(in the rows, 100 means zero)
Known rows, with every step that occurs
vela-pepes: 112  113  115  102  125  94  93  105  110  102  100  100  98  101  112  76  111  97  111  100  89  92  96  91  91
fekug-fidos: 100  99  107  116  115  91  114  109  117  86  107  134  100  100  98  106  123  94  101  96  120  100  98  98  106
puzab-fekug-fidos-bevil-pepes-vela: 74  66  107  113  112  93  118  86  113  69  104  92  96  111  93  105  81  114  77  87  108  102  91  100  80
pepes-vesuveb-bevil-fidos: 104  115  93  94  91  112  96  105  87  108  99  110  106  126  89  107  104  101  104  98  111  104  113  127  126
viki-pepes: 106  98  111  108  128  99  96  114  112  99  129  109  101  106  101  103  109  89  109  108  120  99  111  93  94
fidos-puzab-fekug: 110  79  103  111  128  103  93  146  102  43  137  106  107  91  87  84  104  94  70  89  146  106  125  104  99
puzab-fekug-fidos-bevil-tosen-vela-pepes: 97  89  90  98  108  85  101  100  99  110  95  79  95  88  106  83  105  99  115  106  86  105  95  98  74
bevil-tosen-vela-pepes: 112  111  104  87  121  75  90  88  101  110  102  75  96  78  115  64  112  96  122  114  76  104  90  79  74
vela-pepes-vesuveb-bevil-tosen: 118  132  93  86  87  92  72  102  83  96  77  104  110  97  95  91  111  93  123  106  98  112  102  106  113
fekug-fidos-bevil-tosen-vela-pepes: 99  103  92  98  99  78  100  78  98  134  81  85  90  82  119  90  114  101  121  109  73  103  80  91  74
fekug-fidos-bevil: 93  95  91  116  95  100  125  108  104  113  91  125  97  102  108  125  107  99  99  96  106  93  83  102  101
puzab-fidos-bevil-pepes-vela: 84  74  117  101  94  100  126  51  115  93  103  85  91  96  107  101  81  120  94  95  89  98  72  91  89
vela-pepes-vesuveb-bevil-fidos: 104  123  97  92  90  111  81  95  86  127  83  99  103  132  95  94  105  105  116  94  94  102  113  127  122
bevil-fidos: 111  96  110  97  122  98  114  107  106  92  121  98  100  118  99  93  107  98  104  100  121  94  104  108  96
tosen-bevil: 98  100  103  116  102  100  117  127  100  84  123  104  94  78  116  109  89  80  103  108  82  88  93  98  85
vela-pepes-vesuveb-bevil-fidos-puzab-fekug: 104  99  95  100  98  113  64  124  82  88  105  91  105  121  80  85  100  105  86  81  128  113  138  135  118
tosen-vela: 100  100  100  99  127  94  117  99  107  93  128  97  96  77  110  86  107  93  92  113  85  97  93  84  85
vela-pepes-vesuveb-bevil-fidos-puzab: 107  116  92  99  83  104  63  96  77  122  82  99  97  118  93  96  110  108  96  83  109  112  119  127  119
fidos-bevil-tosen-vela-pepes-vesuveb: 94  108  80  84  98  103  76  83  82  140  75  78  98  85  111  94  99  100  103  107  60  99  101  81  83
puzab-fekug-fidos-bevil-tosen-vela: 97  79  81  99  104  89  117  110  99  88  113  92  101  78  100  101  103  93  100  112  104  108  97  97  80
fidos-bevil-pepes-vesuveb: 78  100  92  109  90  114  77  94  96  118  78  99  110  111  96  121  87  99  78  91  86  95  113  86  98
vela-pepes-vesuveb: 97  115  100  94  115  112  72  100  99  115  87  104  103  107  100  88  107  97  96  94  78  93  114  87  102
tosen-bevil-pepes-vesuveb-vela: 90  93  100  92  88  90  95  89  104  101  94  97  97  106  89  107  80  97  80  98  76  87  101  85  95
vela-pepes-vesuveb-bevil: 104  133  93  100  91  112  79  101  90  118  78  115  106  107  99  95  104  101  109  95  84  101  107  111  124
vesuveb-bevil: 117  123  100  108  99  99  115  121  101  81  110  126  108  95  101  101  107  92  109  104  113  102  91  114  121
fekug-puzab-fidos-bevil-pepes-vesuveb: 83  99  107  97  67  118  94  83  102  116  69  93  99  107  99  128  83  110  89  95  94  98  99  89  110
fidos-bevil-tosen-vela-pepes: 108  106  94  89  107  84  97  85  94  128  89  72  93  78  124  83  102  98  119  116  66  98  80  84  70

Rows
109  94  111  91  81  113  145  103  104  100  92  104  89  87  116  119  90  109  109  110  106  90  69  95  112
fekug-puzab-fidos-bevil
98  94  106  107  101  102  114  114  94  100  124  90  93  105  110  108  91  86  110  105  93  89  98  117  86
tosen-bevil-fidos
125  104  112  80  126  76  111  92  119  101  98  98  91  106  102  68  106  106  103  100  86  83  81  85  94
vesuveb-vela-pepes
115  116  102  99  99  101  116  111  96  95  110  107  103  118  98  100  105  99  115  101  121  103  98  129  116
vesuveb-bevil-fidos
109  76  105  105  126  102  93  139  97  52  138  94  104  111  84  85  105  100  75  87  153  108  131  118  98
bevil-fidos-puzab-fekug
98  85  104  118  124  99  115  136  116  58  126  127  105  106  84  99  115  93  92  94  135  103  116  108  104
puzab-fekug-fidos
115  101  129  89  97  102  137  102  117  73  109  107  90  87  104  100  102  105  113  111  118  99  80  93  118
fekug-puzab-fidos
111  95  100  79  85  90  138  87  96  103  99  77  88  62  116  102  94  104  116  126  92  104  68  83  90
fekug-puzab-fidos-bevil-tosen-vela
93  105  117  106  107  85  108  75  109  67  106  95  98  103  97  89  87  112  94  95  98  108  84  105  100
vesuveb-bevil-pepes-vela
97  130  86  97  91  109  81  88  89  132  86  101  100  95  103  92  105  99  106  102  63  104  105  108  114
tosen-vela-pepes-vesuveb-bevil
100  122  114  117  89  91  94  102  110  88  99  106  113  109  94  103  99  95  104  96  108  109  100  108  107
vesuveb-bevil-pepes
93  100  98  102  118  114  74  110  100  113  112  114  105  112  92  114  107  90  93  102  107  100  127  89  105
viki-pepes-vesuveb
116  126  98  90  103  78  94  87  94  112  94  81  98  80  113  71  111  97  129  114  76  111  86  98  91
vesuveb-bevil-tosen-vela-pepes
106  89  101  104  86  117  136  87  106  111  104  113  98  88  114  116  99  107  109  104  102  89  77  97  109
puzab-fidos-bevil
102  127  89  102  89  114  93  113  91  91  95  129  111  100  93  108  103  94  97  100  102  103  109  113  131
pepes-vesuveb-bevil
95  85  100  83  74  100  107  58  112  123  82  100  99  114  86  112  87  117  84  95  91  89  89  81  113
puzab-fidos-bevil-pepes-vesuveb-vela
101  72  102  113  107  103  94  144  89  61  140  87  94  101  92  97  88  91  79  90  129  102  126  124  87
tosen-bevil-fidos-puzab-fekug
93  96  121  104  72  103  121  88  113  107  84  88  95  101  108  118  84  109  103  99  101  98  80  89  101
fekug-puzab-fidos-bevil-pepes
85  76  88  94  92  93  99  93  111  97  85  108  105  128  72  113  87  110  67  86  110  93  108  94  108
puzab-fekug-fidos-bevil-pepes-vesuveb-vela
99  83  117  96  141  90  112  90  112  77  134  101  90  101  104  91  96  103  98  107  107  101  93  89  85
viki-pepes-vela
99  112  92  82  112  96  68  85  90  123  88  82  98  85  105  77  109  95  105  105  67  104  110  79  86
bevil-tosen-vela-pepes-vesuveb
120  91  99  90  83  96  124  92  99  95  100  101  104  81  110  107  103  97  124  113  114  102  75  93  100
puzab-fidos-bevil-tosen
95  102  87  82  78  111  83  57  88  149  77  80  94  82  111  97  101  105  116  109  59  101  96  84  96
puzab-fidos-bevil-tosen-vela-pepes-vesuveb
93  80  90  118  105  109  124  131  106  85  108  121  103  105  95  120  98  97  90  96  121  94  100  110  101
puzab-fekug-fidos-bevil
68  85  90  118  88  117  78  106  101  103  82  107  112  121  81  125  90  101  75  83  108  100  127  98  103
puzab-fekug-fidos-bevil-pepes-vesuveb
107  82  89  102  101  91  116  129  99  70  103  108  107  95  93  109  102  92  106  104  131  106  98  104  92
puzab-fekug-fidos-bevil-tosen
78  93  99  105  73  122  84  68  102  128  80  102  106  107  97  124  91  105  90  90  90  97  106  89  108
puzab-fidos-bevil-pepes-vesuveb
107  109  87  101  85  107  74  108  78  103  96  110  101  113  88  107  108  104  85  86  127  113  120  127  123
pepes-vesuveb-bevil-fidos-puzab
72  102  100  116  85  110  71  101  97  106  95  96  106  99  99  119  84  87  84  95  71  98  121  91  88
tosen-bevil-pepes-vesuveb
